Each row was made from one small tree. Brackets hold a mark, then the marks that hang from it, in the order of their numbers. Every link used is in the known rows. Write each row's tree.
In the rows, zero is written as 128.
Known rows
(q299 q879): [113 122 125 142 122 131 141 145 149 135 121 140 119 125 125 119 155 142
 137  99 139 127 163 142 122 132 112 148 120 125 121 122 128 126 135 116
 140 162 122 146 128 124]
(q813 q257 q531 (q610 (q69 q204))): [123 138  90 130  77 149  82 178  76 119 135 146 148 137 136  79 194 114
 133 105 133  76 151 128 136  93  83 167 110 135 121 129 143 133 121 174
 143 102 136 157  72 180]
(q562 q204 q501): [131 161 112 125 165 146 128 169 103 129 149 170 174 115 120 142  76 131
  89 122 141 150 150 157 116 135 157 132 124 135 125 120 144 151 118 115
 134 148 164 132 130 102]
(q610 (q69 (q204 q562)) (q813 q257 q531)): [ 88 125 102 120  79 152 104 195  79 122 153 127 150 135 111 153 185  90
  98 123 127  41 140 155 109 114  74 168 135  90 143 156 132 121 115 170
 118 123 132 204 112 156]
(q238 (q356 q400 (q627 q897)) (q879 q299)): [ 64 120 155 121 141  57 143 143 154  61 148 182 158 122  92 111  99 129
 142 119  86 167 116 135 122 172  81 146  44 132  84 139 128  94  87 107
 148 136 122 217 119 110]
(q238 (q356 q400) (q879 q299)): [ 74 139 119 118 145  99 136 117 154  98 135 154 149 127 104  88  98 122
 127 115  85 158 113 146 125 181  97 141  60 154  83 140 107  92 107 121
 115 120 127 193 104 121]
(q299 (q879 (q238 (q356 (q400 q257) q627)))): [ 82 151 152 158 144  65 175 111 154 100 121 187 105 111 104 153 156 125
 136  96 131 145 104 118 163 164  86 189  75 134 120 162 129 101 127 116
 171 145  83 206  86 103]
(q813 q257 q531 (q610 q69)): [115 148 101 126  91 148  89 179  83  97 137 163 165 135 136  67 189 104
 131  91 124  67 126 123 127  98 122 169 131 150 120 135 146 124 113 161
 148  96 100 146  38 169]
(q879 (q238 q356) q299): [ 98 115 129 126 160 121 177  90 152 103 118 150 129 131 139 135 105 103
  99 122 117 126 125 125 127 181  97 130  86 170  95 133 130 103  92 121
 121 114 108 160  71 109]
(q69 q610): [139 131 130 143 126 116 106 123 116 123 133 126 106 149 175 112 142 126
 128 121 106 118 133 157 137 118 122 115 116 132 127 111 128 139 127 131
 110 138 147 134 146 135]
(q238 (q356 (q400 (q257 q813))) (q879 q299)): [ 57 106 144 137 135 110 143  66 155 112 147 163 105  97 102  45 107  87
 106 106  92 156  79 152 168 154  85 153  87 161 103 161  89 103 101 123
 156 131 105 193 101 132]
(q204 (q562 q501)): [ 90 141 121 113 170 137 143 148 108 125 161 155 152 139 112 182 115 116
  99 128 135 134 142 145  76 120 162 138 140 119 128 131 120 137 127 129
 128 148 142 126 149 112]
(q879 (q238 (q356 (q400 (q257 (q813 q531)))))): [ 78 125 177 156 133 111 151  82 132  91 113 171 102  92  80 130 142  74
 113 111 158 116  85 105 184 127 109 192 104 189 131 165 106 125 120 140
 170 129  99 207  46 146]
(q531 (q813 q257 (q610 q69))): [126 118 122 123  87 167 108 187  99  93 161 142 149 154 153  98 198 104
 134  66 122  84  78 141 164 146 130 138 126 138 117 114 136 132  98 157
 144  92 118 141  67 169]
(q299 (q879 (q238 (q356 q400)))): [ 94 123 151 144 144  86 172 124 158 106 110 166 135 121  92 161 158 136
 142  89 140 131 126 124 144 182  98 180  65 164 107 144 121 119 128 129
 143 165 110 204  77 111]
(q69 (q204 q562)): [ 98 119 122 121 127 138 128 128 120 146 141 106 125 144 117 164 140 123
 111 141 132 122 140 140 106 102  99 140 124  96 130 130 120 141 141 148
 109 147 155 142 169 126]
(q879 (q238 (q356 q400)) q299): [ 96 129 140 128 151  81 173  94 143  86 113 154 140 123 108 151 103 109
 112 119 104 131 107 114 147 178  95 143  64 176  98 140 125  99 102 113
 118 125 105 182  72 104]
(q356 (q238 (q879 q299)) q400 (q627 q897)): [ 54 167 143 110 143  35 149 145 129  61 151 154 187 125 120 132 107 121
 147 123  97 158 123 100 119 146  97 134  24 103 111 146 130  95  72  93
 167 145 123 210 114 111]
(q501 (q531 (q813 q257 q610)) (q562 q204)): [117 123 116 132 102 245 134 204 109  85 167 168 176 176 121  32 141 103
 120  77 121  51  68 137 160  50 167 134 114 145  98 108 130 135 152  97
 117 106 134 129  33 152]
(q69 q204): [131 119 119 135 118 131 118 130 125 150 125 111 115 131 130 139 130 139
 127 144 137 137 160 132 139 125  82 127 109 111 129 125 125 135 137 140
 126 134 161 140 160 140]
(q813 q257 q610): [112 121 126 129 117 154 112 147  98 114 139 146 148 133 152  93 169 111
 138  92 112  91 127 137 137 114 121 149 106 158 107 125 131 127 120 134
 147 106 105 113  72 159]
(q238 (q356 (q400 q257) (q627 q897))): [ 88 111 183 138 121  67 149 126 139  78 148 200 124 101  96 126 118 113
 133 129 133 152  68 136 157 133 104 160  69 121 130 162 131 114 125 132
 174 126 118 191 127 105]
(q299 (q879 (q238 (q356 q400 (q627 q897))))): [ 80 105 186 147 142  46 181 147 155  69 126 197 143 115  83 186 156 142
 153  99 139 141 127 111 138 170  84 189  51 144 105 145 138 117 110 114
 174 177 100 228  91  98]
(q356 q238 (q400 (q257 q813)) (q627 q897)): [ 72 122 202 131 112  44 151  97 108  88 154 166 140  97 104 140 137  93
 138 129 140 142  60  96 186  97 107 150  72 100 166 167 123 125  98 114
 213 162 109 187 126 123]
(q879 (q238 (q356 (q400 (q257 q813)))) q299): [ 79 102 166 140 141  97 181  45 142  98 124 165 101  93 109 109 109  73
  93 108 114 131  69 119 198 155  84 155  86 183 113 151 105 105  96 119
 158 138  84 187  67 112]
(q204 (q562 (q501 q531))): [ 84 145 110 111 161 169 160 144 114 131 161 166 168 148  92 138 109 115
 101 133 132 114 131 146  76  72 179 136 137 115 134 139 116 139 143 127
 136 133 145 129 131 117]
(q627 (q356 q400) q897): [ 95  96 180 107 112  89 150 150 131  84 146 168 159 103 113 159 113 122
 160 112 176 143  90 127 150 127 108 145  73 135 126 129 131 124 124 133
 153 169 144 193 124 134]
(q400 (q257 (q813 q531)) (q356 q238)): [ 75 130 156 128 135 125 150  69 124 131 125 148 147 113 136  66 141  65
 127 127 194 126  85 136 182 129 127 171 108 158 153 167 113 101 119 132
 173 136 121 160  77 168]
(q562 q204 (q501 (q531 (q813 q257)))): [127 144 113 135 136 241 145 205 103 117 164 174 181 131 111 123  98 117
  84  90 139 111 117 183 158 125 178 145 114 151 131 103 138 141 124 111
 167 102 174 143  75 149]
(q400 (q257 q813) (q356 q238)): [ 84 115 161 121 142 106 159  47 135 145 146 137 148 120 154  74 135  81
 127 129 174 145  53 150 190 145 122 148 103 140 155 169 103 104 116 138
 175 141 118 145 113 149]
(q562 q204 (q501 (q531 (q813 q257 q610)))): [113 150 112 133 141 245 129 217  87 103 166 188 203 143 123 105 118 101
 108  71 139  97 121 160 153  98 174 141 109 160 111  98 139 149 125 114
 160  98 162 132  45 158]
(q400 q257 q356): [113 128 131 122 142 127 145  82 145 133 135 148 139 114 153  67 119  91
 121 123 167 138  79 171 171 153 127 139 127 154 131 146 121 102 140 133
 144 119 118 129 119 124]
(q238 (q356 (q400 q257)) (q879 q299)): [ 69 150 119 125 149 109 141  97 164 100 147 164 124 106 123  58  98  97
 112 109 100 156  95 161 151 167  95 145  66 156  92 152 103  89 112 129
 135 101 115 189  95 113]
(q400 (q257 (q813 q531)) (q356 (q627 q897))): [ 81  88 191 136 116 104 143 107 131  95 131 184 139  98 107  81 131  72
 140 125 175 130 105 140 182 110 108 175 133 156 138 154 131 113 114 111
 196 150 105 166 113 144]

Which tree is each row?
[100 110 117 117  83 175 108 186  93 113 173 120 150 170 143 135 208  98
 114  83 130  78  90 148 141 123 104 150 121 109 120 115 126 140 111 175
 127 111 141 153 106 168]
(q531 (q813 q257 (q610 (q69 (q204 q562)))))
[ 94 150 129 114 150 109 159  74 140 132 143 143 161 128 167  90 123  89
 125 132 177 139  68 154 166 151 134 142  83 131 145 168 119  91 131 139
 156 120 129 137 103 130]
(q400 q257 (q356 q238))
[108 124 131 133 119 123 105 120 105 140 146 100 104 167 170 148 154 120
 109 136 112 110 150 164 113  96  92 129 115 100 123 108 119 147 139 147
  91 155 171 149 182 135]
(q69 (q204 q562) q610)
[132 127 123 127 116 214 151 184 136 102 155 148 159 171  97  66 102 122
 111 112 141  95  70 130 154  59 167 115 136 111 115 115 132 138 158  89
 100 128 160 142  91 123]
(q501 (q531 q813) (q562 q204))
[ 95 124 113 105  87 181 121 179 114 125 166 130 167 186 117 104 182 100
 130 101 141  86  77 121 131  70 122 126 131  88 129 116 120 150 137 168
 106 111 161 152 117 146]
(q501 (q531 (q813 (q610 (q69 (q204 q562))))))
[124 154 116 134 149 216 145 199 122 120 154 171 177 138 102 131  82 116
  95 102 154 136 120 155 146 113 182 127 125 134 129 105 138 152 134 104
 143 121 186 145 104 125]
(q562 q204 (q501 (q531 q813)))
[ 52 183 134 110 145  89 141 116 144 107 165 147 149 115 159 111 115 115
 156 112 173 165  66 126 152 135 113 154  41 100 139 168 106  96 109 149
 161 132 134 214 104 155]
(q627 (q356 (q238 q879) (q400 q257)))
[ 38 140 158  89 137  67 162 140 146  67 159 156 192 116 144 129  96 109
 158 111 158 157 110 126 130 151  97 135   4 123 107 143 118  91  78 122
 155 157 151 228 101 141]
(q627 (q356 (q238 (q879 q299)) q400) q897)
[ 97 148 149 141 128  79 136 106 131 105 133 181 103 116  98 114 120 126
 134 133 115 163  69 129 162 137 108 157  91 115 134 166 129 101 132 129
 150 114 104 178 118 115]
(q238 (q356 (q400 q257) q627))
[122 137 106 126  80 144  99 192  91 100 141 150 152 116 121 116 175  99
 115 107 123  48 126 142 133 133 103 156 147 121 142 154 142 111 103 153
 138 102 104 193  71 152]
(q610 q69 (q813 q257 q531))
[ 61 131 149 122 157 104 145  61 152 141 164 127 153 114 154  44 136  79
 135 120 162 159  60 153 173 160 117 156  88 142 139 172  86 104 105 148
 177 134 121 175 110 154]
(q400 (q257 q813) (q356 (q238 q879)))
[125 127 121 153  86 165  76 178  73 115 117 135 103 138 172 140 168  95
 117 116 117  51 200 174 153 112  63 145 105 131 124 123 128 121 122 139
 113 122 162 195 113 184]
(q69 q204 (q610 (q813 q257 q531)))
[109 128 130 137 101 170 113 184  94 103 122 146 139 113 122 144 154  92
 122 110 126  53 164 138 132 124 109 156 129 145 129 149 135 106 115 128
 135 105 109 176  68 165]
(q610 (q813 q257 q531))
[ 96 116 118 130 133 152 109 172  62 127 171 149 127 147 173 190 149  96
  90 114  97  77 184 200 112 118  89 137 111 101 127 126 117 138 116 146
 117 149 169 180 172 149]
(q69 (q204 (q562 q501)) (q610 (q813 q257)))
[100 101 158 134 131  96 144  63 124 134 135 149 116 114 127  69 131  97
 137 139 137 157  68 147 197 140 102 155 145 132 144 154 122 104 124 108
 167 140  90 136 145 135]
(q400 (q257 q813) (q356 q627))
[ 77 126 112 125 155 136 140 111 168 115 141 151 129 136 131  70 101 117
 116 119  92 155 133 158 106 184  98 133  85 147  81 135 111  98  96 128
 112 110 132 173 103 127]
(q238 q356 (q879 q299))
[ 91  94 175 145 113 106 141  71 139 124 137 165  96  99  89  94 131 103
 122 119 125 149  53 142 188 131 109 158 109 154 134 169 101 125 132 146
 159 140 108 172 112 134]
(q238 (q356 (q400 (q257 q813))))
[ 67 103 148 118 149  93 147 131 164  80 153 176 147 126 125  97 100 121
 130 123  93 162 139 148 106 175  82 138  65 122  80 134 132  97  84 118
 145 119 127 193 119 115]
(q238 (q356 (q627 q897)) (q879 q299))
[119 139 126 125 120 217 136 194 125  88 155 169 180 180 113  41 122 108
 131  87 140  77  68 107 151  38 166 111 126 125 103 104 133 144 160  90
  91 124 145 128  61 130]
(q501 (q531 (q813 q610)) (q562 q204))
[ 65 174 103 101 166  64 155 100 141 109 143 134 188 156 161  83 105 119
 151 135 110 175 117 133 128 193 100 136  54 110 105 158 129  64  79  97
 135 121 118 172 109 129]
(q400 (q356 (q238 (q879 q299)) q627))
[ 75 166 152 110 129  89 154 103 123 116 147 154 144 112 152 139 113 113
 146 123 181 151  60 121 173 120 118 146  54 102 154 168 120  98 124 142
 158 138 131 184 106 145]
(q627 (q356 q238 (q400 q257)))
[115 161 124 126 151 217 132 209 103 104 152 186 207 150 118 112 101 104
 119  79 151 123 119 135 143  89 179 116 117 147 110  93 138 160 131 105
 132 116 175 128  74 136]
(q562 q204 (q501 (q531 (q813 q610))))
[128 156 105 125 159 184 143 164 112 135 149 177 188 126 103  99  73 131
  98 130 142 136 132 160 114  87 169 128 120 132 133 122 139 149 139 110
 139 131 167 131 111 106]
(q562 q204 (q501 q531))
[ 86  89 164 127 154  79 186 110 149  66 130 180 134 124 130 162 107  99
 117 123 113 132 136 116 132 164  86 138  69 150  95 131 149 102  77 105
 153 128 104 183  88  94]
(q879 (q238 (q356 (q627 q897))) q299)
[115 114 127 133  81 121  83 141  83 131 124 140 136 139 108  73 175 107
 142 119 142 106 137  95 146  77  75 151 145 127 130 129 123 157 123 162
 134 147 136 162 112 173]
(q257 (q813 q531 (q610 (q69 q204))))
[ 91 153  85 102 132 149 123 163  89 139 177 173 193 170 113 100 144 113
 117 126 133 109 123 133  84  49 128 130 128  80 131 128 119 156 145 170
 123 133 161 140 137 119]
(q813 (q610 (q69 (q204 (q562 (q501 q531))))))
[ 70 157 102  95 170  93 156  95 151 117 143 127 195 147 163  66 100 104
 134 124 132 158 115 152 128 192 109 129  53 138  97 144 115  74  88 115
 131 121 137 166 103 136]
(q400 (q356 (q238 (q879 q299))))
[ 79 109 135 121  84 130  95 140  84 131 142 130 148 152  95  94 189  93
 124 117 142  86 122 102 119  64  87 162 152 114 129 135 121 162 120 170
 118 162 130 162 114 155]
(q257 (q813 q531 (q610 (q69 (q204 q562)))))
[109 127 172 128 114  50 132 159 116  75 135 163 153 115  87 161 127 136
 154 129 113 140 110 101 140 121 112 143  90 115 131 129 142 126 114 106
 163 151 121 174 144 108]
(q356 q400 (q627 q897))
[125 149 101 127  89 122  82 172  92 119 124 149 149 144 125  90 173 112
 144 121 149 102 158 104 126  84  88 138 126 116 121 128 139 142 131 170
 117 121 148 155  98 152]
(q813 q531 (q610 (q69 q204)))
[ 75 106 176 101 129 104 162 133 135 102 158 156 170 122 161 161 118 117
 156 125 195 141 102 127 128 127 121 134  57 104 137 142 135 117 100 149
 162 161 157 185 114 152]
(q627 (q356 q238) q897)
[ 87 120 130 141  91 169  89 181  72 115 135 121 117 152 161 167 184  80
 100 115 110  36 183 175 116  93  73 159 115 118 123 125 127 125 120 147
  95 133 159 197 122 177]
(q69 (q204 q562) (q610 (q813 q257 q531)))
[ 86 104 175 127 106 105 145  83 123 124 142 154 104  89 119 111 120 102
 145 110 156 152  57 130 200 108  98 154 114 135 145 154 110 116 129 134
 165 162 111 179 123 152]
(q627 (q356 (q400 (q257 q813))))
[ 96 137 163 117 135  69 148 140 118  90 147 151 163 134 135 166 131 130
 145 142 141 140 120 101 119 118 121 129  72  84 144 151 144 120  93 118
 172 143 133 165 131 124]
(q356 q238 (q627 q897))
[ 62 136 185 107 124  82 161 120 135  87 160 178 162  95 150 142 115  98
 149 115 202 143  57 128 169 114 120 146  39 112 155 162 124 107 113 146
 187 152 146 202 101 137]
(q627 (q356 q238 (q400 q257)) q897)
[109  93 167 114 135  77 148 130 135  94 138 165 173 128 123 120 122 122
 156 136 151 151 108 149 143 155 113 145 101 134 121 132 148 110 120 108
 159 147 124 155 145 113]
(q400 (q356 (q627 q897)))
[106  87 156 127 129 127 145  56 138 142 134 140 124 104 135  55 128  81
 123 128 162 141  64 163 197 141 114 150 142 162 140 150 110 115 131 129
 163 145 108 131 128 136]
(q400 (q257 q813) q356)
[130 119 119 134 105 242 150 190 123  94 168 152 155 162 105  58 122 116
 100 101 129  64  68 153 167  74 167 138 124 130 117 120 132 129 149  98
 124 107 142 148  64 148]
(q501 (q531 (q813 q257)) (q562 q204))
[ 65 183 118 119 168  74 142  95 151 120 160 146 169 139 168  67 123 107
 149 136 149 174  78 143 146 171 116 149  73  98 135 175 118  80 101 128
 168 106 114 175 118 133]
(q400 q257 (q356 (q238 q879) q627))
[130 137 106 122 129 182 149 151 130 116 152 155 161 158  94  31  92 131
 109 134 125  96  85 128 124  35 158 118 127 110 122 132 134 139 168  97
 101 138 138 133  93 103]
(q501 q531 (q562 q204))
[103 139 170 130 118  65 138 138 121  81 145 177 134  97 108 138 124 110
 135 123 129 139  91 117 167 104 110 143  94 117 146 145 136 117 121 112
 187 138 109 167 137 102]
(q356 (q400 q257) (q627 q897))
[110  92 134 122  94 102 114  73 108 152 152 149 145 124 151  16 164  79
 137 120 163 131  60 152 201 119  68 139 137 133 135 143 111 134 132 173
 152 140 125 143 135 143]
(q400 (q257 (q813 (q610 (q69 q204)))) q356)
[ 96 125  99 111  88 142 107 156  79 133 173 124 161 159 147  98 198 111
 111 110 111  79 104 146 115  95  90 155 117 107 124 132 131 140 121 184
 125 123 123 144 110 148]
(q813 q257 (q610 (q69 (q204 q562))))
[ 71 147 125 109 154 208 147 187 109 101 166 175 188 171 107 150 135  87
 122  81 144 101 123 124 104  70 187 130 140 127 112 109 116 145 144 124
 125 123 155 122  94 142]
(q204 (q562 (q501 (q531 (q813 q610)))))
